Each row comes from the steps of one path. Every step used is in the known rows, and no mark comes twice. Write the path behind each row, first mark first.
(in the rows, 128 means zero)
Known rows
W > U > M > T: [119  90 142 109  76 182 121 127 145 132 132 136 118 103  93 178 131  96
 117 109 173 135 100 148 174 106  99 112 143 121 108  92  91 131 132 113
 112  81 142 143 125 208 135 130 112 166]
S > A > N > P > G > Z: [ 96  48 144 126 112 162  96 148 160 109 154 126 106 138 174 146 131  93
  81  90 161 126  83 198 122  94  81 134  95 131 152 142 102  97 170  60
 105 108 140 148 125 154  87 114  82  84]
W > U > M > T > P: [104  92 158 113  43 180 109 145 146 142 125 134 125 114 124 171 122  89
 115 113 208 125  98 128 210 116  99 110 118 111 106 111  63 118 125 114
 132  93 138 121 117 193 144 121 118 142]
N > A > S > P: [100 141 160 100  92 199 131 114 152 116 160 141 143  87  82 154 130 151
 102 113 176 148  71 144  92 141 175  82 155 101 142  98 124 116 162  92
 146 167 101 154 157 190 122 110 131  84]
K > R > P > T > M: [179  93 147 111  51 157  90 171 136 190 148  77 123 176 152 134 129  62
 126 109 216  86 138 163 154  88  57 107  93 108 122 159 120 106 149  84
 125 172 119  72 139 195 199  99 137 159]
M > T > P: [113 107 170 123  65 137 137 154 138 150 117 123 147 142 138 137 108  93
 123 131 189 111 103 106 186 123 104 105 129 114 121 129  95  90 145 121
 115  84 128 110  77 172 151  96 149 138]
S > P > G > K: [102 124 171 138  88 170  85 141 133 125 173 107 128 106 129 130  95 103
 136 110 122 112 105 167 101 161 146 144 142 114 174 120 106 107 170  92
 115 103 123 105 115 121  98 113 116 102]
V > W: [116 135 150 140  78 158 122 139 126 125 138 127  93 135 134 146  76 121
 113  98 113 134 118 162 167 116 162 108 134 117 110 112 137 134 161  88
  91 105 124 105 116 157 127  84 148 152]
V > B: [126  93 124 128 120 130 164 136 127 129 145 125 113 140 117 141 118  74
 136 109 117 115 108 166 114 140 149 116  95 113 121 105 114 110 164  99
 103 108 108 146 123 173 136  88 131 152]
P > D: [163 107 142 110 107 145 113 147 120 143 124 115 127 126 126 144 126 110
 120 103 168 143 100 178 122 119 114 110 102 103 100 106 130  99 149 129
  97  99 123 133 121 136 131 122 139 114]
B > V: [100  85 118 103 106 145 147 136 126 119 118 129 105 112 142 114 108  83
 143 104 127 126 106 178 123 100 127 124 124 129 122 131 130 118 131 116
  99 125 117 112 137 164 133  86 130 141]
G > K > R: [133 142 158 118 103 117  80 127 122 136 146 120 119 131 117 132  98  87
 133 131 140 151 141 155 103  87 131 134 150  99 132 118 130  98 173  87
  87 136 129  90 115 173 144 114 139 162]
A > N > P: [105 102 149 101 139 136 146 147 163 126 132 154 141 140 120 147 105 118
  89 104 140 138 106 160 131  91 120 120  91 104 123 122 100 124 160  62
  93  99 127 163 111 193 116 112 114  76]
V > W > U > M: [107 125 142 129  59 201  94 132 134 114 150 135  70 109 122 180  92 116
 109  80 126 146 115 185 190 113 161 113 126 115  92  85 101 160 143  86
 108 107 137 118 150 178 116 109 113 150]
W > U: [ 99  89 115 103 115 182 115 154 144 133 133 145 114  92 116 155 125 103
 123  92 151 140 107 160 134 112 119 112 127 116 110 110 127 129 117 106
 100 121 116 157 134 177 107  98 123 121]
A > F: [128  99 129  96  80 149 118 138 146 154 133 131 122 113 118 158 113 108
 133  78 123 145  97 145 122 114 152 113 139 126 114  96 121 110 155  88
 129 118 106 110 124 176 129 115 151 127]
W > V: [136  68 136 106 116 147 115 139 123 138 111 133 126 131 106 156  81 134
 118  95 112 139 102 164 146 116 133 103 144 120 130  87 123 117 132  99
 101 105 132 124 151 187 119 103 147 140]
G > K > R > P: [139 115 155 115  82 115  81 132 148 164 163 122 122 155 151 119  96  73
 112 150 159 125 142 158 119  91 105 130 137  91 140 115 118  88 178  95
 102 165 113  79 102 180 150  97 130 139]
K > G: [136 119 126 113 116 128 102 170 139 139 142 113 156 136  92 149 125 116
 131 122 130 145 102 162 121 112 100 119 136  95 151  97 141 111 155 107
 111  85 135 106 118 158 105 100 154 111]
N > P > S > A > F: [120  59 118 102  81 143  66 142 177 135 163 153 145 149 129 188 121 112
 130  73 156 117  65 179  97  75 140  95  99 103 132  84 107  81 212 110
 133 119 134 135 167 192 122 166  95  75]
W > U > M: [117 101 132  99  89 190 105 126 145 128 135 137 102 109 105 176 127 103
 119  92 148 147  99 174 159  97 129 121 117 107 109  95 106 140 125  98
 118 110 131 141 147 180 120 120 113 136]
K > R: [131 120 141 113 102 132 114 136 116 136 126 112 122 156 124 135 131 116
 115 123 147 140 129 156 127  96 117 110 150 116 121 131 136 112 165  84
 100 140 126  92 124 177 158 103 144 170]
K > R > P > S > A: [144  73 130 115  63 135  44 129 169 158 141 103 145 205 153 154 125  74
  98 132 195  84  97 208 119  72  90  97 105  95 145 140 133  73 210 114
 110 191 145  88 160 197 170 109 113 110]
N > A > T > M: [133 125 185 104  75 160 100 160 157 156 172 131 145 149 108 129  93 116
 122  76 184 153 109 140 112  60 124  83 124  93 119 127  98 130 122  95
 105 159 144 149 135 187 132 111 132 140]
R > P > G > K: [140  85 169 128  67 146  71 158 156 154 165 122 116 129 168 120  84  75
 146 126 133  96 123 178 106 141 112 147 106 101 153 112  96 106 157 100
 111 126 107  78 102 146 117  90 106 100]
M > T: [129 103 150 124  98 143 150 130 133 136 120 124 138 127 105 145 120 103
 126 125 157 118 107 130 149 113 103 111 148 116 123 115 119 106 154 119
  96  76 128 130  90 187 139 101 145 159]
D > P > S: [139  88 147 116 101 166  86 120 158 150 113 147 133 127 114 182 129  98
 133  93 133  90  93 166 126 113 130 110 118 109 100 132 127 103 144  96
  98 133 161 114 135 128 136 122 149 101]
B > V > W: [ 88 113 130 133  73 154 141 135 114 107 126 123  75 115 158 114  68  91
 135  98 107 125 124 189 150 117 165 110 128 136 101 126 128 139 150 105
  88 121 119  87 141 161 127  73 139 165]
S > P > T: [130 113 143 121  78 180 133 151 123 146 141 104 111 123 108 131 132 106
 121 103 180  92  82 155 142 136 135 132 136 130 148 152 114 105 175  91
 115 108 121 128 124 147 141 118 142  97]
B > V > W > U: [ 60  91 107 125  78 192 120 154 132 113 136 141  68  73 161 124  83  91
 128  84 130 130 129 200 153 123 155 110 127 147  92 124 124 154 123 113
  87 138 119 115 158 180 110  75 118 151]
R > P > S > A > F: [147  53 117  96  41 151  46 133 192 174 150 125 151 160 148 179 100  70
 121  82 169  85  68 201 113  91 127  97  97 104 141 109 118  74 203 115
 139 157 127 110 159 194 150 125 121  67]
P > G: [128  86 154 128  90 166 102 157 125 127 137 111 115 133 146 135 119 115
 141 106 117 118 108 171 116 145 122 127 120 127 129 131 120 126 146  85
 106 109 124  93 126 141 124  99 119 132]
D > P > G: [131  70 155 129  91 192  94 143 128 138 131 127 120 121 143 154 138  99
 128 106 110  95 105 154 120 143 114 128 136 131 106 133 107 120 143  73
 107 116 141  91 120 111 114 101 126 115]
P > T > A: [161  99 185 120  79 170  92 175 117 162 100 112 107 161 141 108  86  89
 149 101 175 111 104 151 132 101 127 144 112 124 104 166 116 131 166  88
  88 117 134 106 128 135 179 129 140 101]
B > V > W > U > M: [ 85 103 120 117  51 196 116 126 126 103 138 136  58  89 142 146  80  89
 126  81 122 137 117 210 179 109 162 117 124 132  93 105  99 167 130 102
 107 131 135  99 175 180 119 101 106 166]
U > W > V > B: [126  72 130 119 137 135 156 117  96 141 136 135 115 137  99 160  89 113
 132 106 101  83  90 186 160 155 149 104  88 147 114  77  86 115 133  74
 105  99 130 142 172 202 113 115 123 150]
R > K > G > Z: [133 100 130  94 114 127  99 155 122 167 139 106 122 102 120 138 126  98
 104 131 173 151  90 165 169 112  88 117 165 103 142  98 157  74 102 109
 118  95 111  95 112 127  68 112 188 183]
P > S > A: [136  92 132 117  99 149  58 127 154 128 131 119 145 161 117 176 111  87
 137  95 156 103  76 196 108  77 125 103  97  97 145 130 141  84 179 117
  99 122 155 130 164 168 138 120 119  93]
D > P: [127  91 144 111 113 170 121 120 139 141 124 144 127 119 118 171 138  94
 112 108 124 114  99 133 136 104 123 123 138 118 107 119 125 105 142  89
  97 117 135 125 105 137 121  98 147 110]
T > A > N > P > G: [111  69 196 121 109 166 107 182 164 128 119 134 142 170 165 112  77 122
 101 102 138 119 114 170 116 120 120 141  83 117 109 147  89 161 163  50
  91 117 140 124 127 152 138 127  87  56]
N > P > S > A > T: [120  58 155 113  84 139  64 161 176 131 149 161 138 185 121 160 120 116
 104  80 198 115  67 184 112  42 140  93  96  95 141 125  94  82 205 109
  79 126 156 154 143 180 117 142 102  74]
G > K: [127 131 158 115 113 131  93 131 132 135 147 134 121 113 116 142  82  85
 154 116 122 141 118 149 107  97 147 142 130  92 141 104 127 102 149 105
  88  97 121 125 101 152 116 105 136 123]

Which path is each row?
[103  81 137 103 138 150 115 134 165 115 152 141 151 156 120 163 104  91
  74 109 153 133  83 174 113  59 111 120  85  97 149 117 104  97 194  76
  86 104 136 184 131 212 108 113  87  56]  S > A > N > P
[118  92 149 121  66 146  47 146 156 140 124 116 150 172 150 168  93  78
 133 105 187  91  69 172 143  92 123 102  77  90 141 149 110  70 170 126
 115 134 152 110 155 158 141 115 124  72]  T > P > S > A
[123 110 177 122  73 190 116 168 127 156 118 103 124 159 131 104 102 102
 119 101 190  93  84 142 144 123 137 143 136 124 134 168 113 121 185  92
 114 128 129 125 132 126 164 134 140  80]  S > P > T > A
[175  77 183 106  47 214  88 166 153 182 100 123 108 147 153 127  96  81
 135 106 221  96  96 158 133 118 130 117  84 117 110 148 117 123 158  90
 116 170  99  84 137 165 193  97 144  67]  R > P > T > A > S
[125  90 149 103 125 152 122 117 101 143 119 139 126 131 104 164  88 150
 130 103 113 101  78 174 179 121 131 107 119 138 114  87 108 114 117  73
 105 103 141 123 162 184 109 125 132 127]  U > W > V
[125  83 192 143  14 156 111 139 131 135 124  94  85 143 179 143 134 101
 129 109 193 106  98 136 213 144  72 122 131 132 125 135  66 101 130  92
 152  89 147  55  92 123 142 120 126 180]  U > M > T > P > G > Z
[122  85 160 132  54 141  61 140 158 141 115 113 165 166 136 164 102  70
 132 120 211  79  77 149 157 100 100  91 103  99 139 142  99  62 179 137
 109 101 160 113 127 182 158 124 126 102]  M > T > P > S > A
[104 126 141 101  95 205 142 115 149 124 127 124 132  91  85 179 136 125
 108  91 164 134  73 154 124 139 165  90 136 115 153  99 140  99 153  97
 132 142  96 133 132 169 120  89 153  97]  A > S > P
[140  73 150 127  60 146  90 163 141 157 143  99 118 177 178 112 135 108
 107 136 158  98 134 180 126 140  86 120 134 120 127 137 109 117 171  77
 122 172 112  49 127 168 159  85 112 143]  K > R > P > G
[115 140 172 125  68 198  62 128 131 125 158 103 121  87 113 145 123 113
 124 115 158 137 127 179  82 164 154 112 157 122 162 113 119 103 181  64
 119 174 110  60 145 154 129 106 129 130]  A > S > P > G > K > R
[127 109 197 120 105 160 132 146 158 154  84 120 170 155 119 119  62  79
  92 114 163 117 120 145 146  96 110 128 129 121 114 157 107 141 157  78
  67  95 159 140  89 187 168 106 142 109]  M > T > A > N
[130 113 177 106  96 200 102 141 148 141  96 133 130 136 123 155  91 115
 131  96 164 146  93 149 116 106 161 103 112 109 108 115 143 128 134  92
 101 150 110 107 138 157 160  95 151 100]  T > A > S
[144 107 201 121  66 158 119 126 138 138 104 115 135 177 117 141  93 100
 114 122 161 124 100 128 173  88 113 128 141 105 112 111  95 134 164 103
 110  84 153 110 108 166 176 141 124 155]  U > M > T > A
[143 121 143 100  91 202 122 126 137 138 131 116 139  81  95 178 149 126
 103  87 201 141  72 180 116 154 148  81 109 105 125  92 134  83 160 119
 125 136 101 139 137 142 123 112 152  83]  A > S > P > D
[125  80 119  99  80 161  84 130 146 137 152 117 138 130 121 175 115  80
 118  81 133 141  76 164 109  85 135 108 134 121 139  94 121  84 191 102
 125 115 115 130 141 188 124 116 126 105]  S > A > F
[118  97 189 110 119 144  95 159 190 147  99 152 158 176 138 134  65 121
 106  91 159 114 105 182 119  83 136 119  68  94 107 153 106 140 165  73
  89 135 165 149 146 166 153 149 109  45]  T > A > N > P > S
[107 121 174 119  70 225 103 134 143 110 172 121 132  88 106 143 133 160
 122 111 162 134  75 168  75 175 165  88 147 119 145 111 102 131 164  83
 150 168 106 118 166 169 119 110 110  85]  N > A > S > P > G
[102  95 183 105 132 146 129 159 169 134 111 154 150 169 143 120  74 118
  83 101 150 136 105 149 131  80 128 134  85  99 111 136  98 140 164  67
  87 116 138 159 116 171 140 125 107  61]  T > A > N > P
[ 90 113 125 135  84 197 107 153 135 124 143 142  84  93 135 157  88 112
 112  86 131 141 124 171 166 124 155 104 134 127  93 107 129 147 135  93
  88 115 121 134 135 173 106  85 130 139]  V > W > U
[164  86 149 115  86 188 101 142 116 162 124 133  99 117 119 149 140  80
 140 100 159  95 102 141 138 117 117 136 128 132  98 155 107 113 155  77
  96 108 139 111 117 132 146 114 148  99]  D > P > T
[123 118 187 107  75 147 109 156 147 145 153 156 124 150 106 108  99 138
 109  98 177 156  95 150 102  82 155  99 154 103 112 132  83 133 163  90
  90 151 135 149 124 179 126 112 131 113]  N > A > T
[119  80 184 141  46 161 107 173 132 145 120 103 137 142 160 128 112 102
 139 127 180  92 114 129 168 164  94 115 121 131 120 139  76 105 144 107
 119  83 133  74  89 154 143  97 130 134]  M > T > P > G
[177 111 155 113  77 115  63 140 136 171 158 108 124 144 153 124 111  73
 109 144 197 135 141 193 109 105  93 124 112  82 117 100 112  78 185 125
 101 156 119  87 108 156 157 121 128 124]  G > K > R > P > D
[139  73 145 111 113 168  99 156 143 131 144 131 125 151 118 145 109  75
  97 101 186 110  84 187 115  71 102 134  69 118 145 153  85 105 207  66
  80  93 134 170 143 207 139 132  89  44]  S > A > N > P > T
[134  93 138 109  74 126 118 140 148 161 138 111 121 176 152 124 136  99
  91 141 171 113 127 161 143 100  95 113 136 103 126 129 124 103 173  89
 115 171 115  85 111 191 164  83 136 146]  K > R > P
[104 117 185 120  73 209 137 128 155 141 105 123 158 123  99 152 114 117
  94 109 201 119  81 124 144 135 144  94 156 119 136 115 128 109 168 107
 114 128 118 129 111 172 155 107 156 108]  M > T > A > S > P
[141 101 143 107 110 158  57 120 174 137 112 118 164 156 106 173  74  66
 108  82 151 106  84 225 106  73 126 109  77 102 147 156 129  99 176  85
  76 132 169 155 162 192 140 116 117  59]  P > S > A > N
[155  90 197 114  96 201  85 157 143 183  83 128 131 143 132 123  79  56
 108  86 168  93 114 158 137  99 121 148 106 137  86 193  97 148 159  40
  73 135 164 126 121 131 173 123 144  47]  D > P > T > A > N
[123 110 159 119  65 136  85 155 159 152 107 125 136 155 146 150  92 105
 150  96 171  97  94 159 154 119 136 103  88  96 116 144 111  97 136 114
 117 133 141  93 133 140 151 113 147  95]  T > P > S
[178 110 162 118  56 133  61 156 129 184 153 109  91 151 144 106  99  59
 136 140 197 100 148 171 119 100 101 146 123 109 135 147 100  94 191  86
 101 152 115  63 117 180 178 112 134 124]  G > K > R > P > T
[ 99 117 171 138  15 193  99 146 140 131 132 130  95 118 142 169  84 101
 104 102 188 119 117 142 245 132 132  99 129 121  90 108  60 142 145 102
 122  88 143  95 118 190 136 108 122 161]  V > W > U > M > T > P
[136 106 196 117  84 194 122 134 145 145  86 134 147 125 110 153  99 102
 127 116 190 134 106 124 135 107 134  92 134 116 108 108 132 119 148 106
  94 115 122 112 110 179 172 108 153 128]  M > T > A > S
[122 103 159 108  77 153  46 137 178 150 108 113 169 172 136 167  66  58
 108  91 180  95  80 203 143  90 119 104  56  98 140 172  96  86 169  87
  92 140 165 131 154 180 148 107 120  36]  T > P > S > A > N
[134 109 167 105  82 162 112 166 157 163 144 117 143 156 111 159  96  86
 121  59 172 132 111 142 147  59 116  94 106 104 127 132 117 115 113  91
  84 137 138 124 108 169 133  89 159 156]  A > T > M
[123 116 185 109 121 159 111 146 156 150  90 122 152 162 134 121  56  89
  98  96 137 132 113 168 132  92 136 132 106 115 111 162 120 144 145  65
  76 130 148 141 117 160 158 104 142  82]  T > A > N
[154  79 185 121  80 198  87 161 121 171 102 126 112 148 143 127 111  75
 135 103 167  90 103 132 137 106 121 148 124 125  82 165 104 130 161  79
  88 126 151 104 123 111 172 131 145  82]  D > P > T > A
[151 100 175 124  62 138 118 159 128 158 115 112 147 132 145 140 121  97
 118 127 225 117 108 133 179 137  89 100 106 104  92 120  83  76 150 147
 109  76 130 113  87 147 152 124 148 119]  M > T > P > D
[110 116 189 145  39 207  91 139 138 127 120 134 102 133 139 151  66 108
  98  99 164 132 124 154 203 111 141 114 144 118  83 101  91 173 160  97
  99  94 158 114 128 178 154 130 113 161]  V > W > U > M > T > A
[135 123 145 113  81 189 120 161 131 159 154  78 133 122 107 151 123  81
 139  76 188  92  94 144 150 113 104 115 108 114 157 148 124 105 140  92
 131 121 122 130 137 157 148 116 143 124]  S > P > T > M
[124  71 154 111  85 154  54 167 185 146 167 134 162 191 121 183 113  95
 115  58 205 111  78 173 122  23 109  78  65  85 148 119 103  85 169 109
  93 138 162 149 155 189 124 140 107 101]  N > P > S > A > T > M
[107  74 178 149  36 151 114 164 132 146 118 101  99 127 193 121 136  99
 131 113 194 100 108 128 190 154  70 119 142 142 125 152  91  88 118 104
 134  97 131  73  77 119 129  96 140 165]  M > T > P > G > Z
[118  68 129 116 113 138  73 136 163 112 153 149 141 166 126 175 127 117
 123 108 168 107  70 178 104  68 120 105  88  87 143 108 121  83 195 121
 108 110 144 151 160 179 121 145  89  76]  N > P > S > A
[122  86 201 120 107 135 108 155 191 148  91 154 177 168 129 132  71 113
 102 107 189 100 111 158 136  90 111 111  93  99 105 150  94 135 176  89
  78  95 172 152 118 187 167 156 111  81]  M > T > A > N > P > S
[141 123 171 134  87 141  53 147 113 133 156 102 112 132 145 115 102  97
 152 133 129 135 154 179  84 124 119 138 141 116 137 128 115 115 173  73
  89 134 134  56 123 145 138 113 116 161]  P > G > K > R
[170 102 191 110  69 216  88 160 127 162  92 121 104 128 120 139  93  96
 154  89 196 126 103 157 118 115 153 114  97 123 100 146 125 131 147  81
  97 142 114  91 150 152 185 115 150  86]  P > T > A > S
[136 120 177 106  80 217 102 142 143 145 111 110 151 114 116 154 118 124
  96  91 207 144  77 169 118 140 155  95 111 102 113 108 134 100 167 120
 121 156 114 136 144 122 146 127 148  63]  T > A > S > P > D
[108 103 155 119  73 226 117 137 144 121 137 104 124  93 111 163 138 134
 123  88 153 117  82 174 108 178 154  98 130 130 153 113 125 114 152  78
 133 145  98  97 140 146 116  87 133  97]  A > S > P > G
[111  59 185 128  26 175  48 189 142 147 144 110 128 185 170 121 100  85
 113  84 196 106  78 169 145 102 123 109 100 126 146 165  60  90 179  89
  90 135 144  88 118 142 120  90 115  83]  S > A > T > P > G
[146 126 150 106  71 234 114 143 141 154 142  89 129  88  88 183 131  84
 142  63 206 108  88 154 134 125 127  92  95 117 151 129 133 102 129  85
 133 147 103 116 155 172 153 102 158 112]  A > S > P > T > M
[ 96  66 191 128 107 159 111 171 161 135 117 132 106 154 193 104 104 123
  93  86 158 131 110 169 137 111 100 145 102 126 115 156 100 142 140  48
 107 128 144 122 114 117 121 126 103  91]  T > A > N > P > G > Z
[170  76 138 110  80 138 118 151 147 166 134 118 129 149 154 140 127  95
 102 123 188 114  96 183 140 123  96 109  90  92 105 105 114  88 160 140
 115 125 109 123 110 151 137 105 136  88]  R > P > D
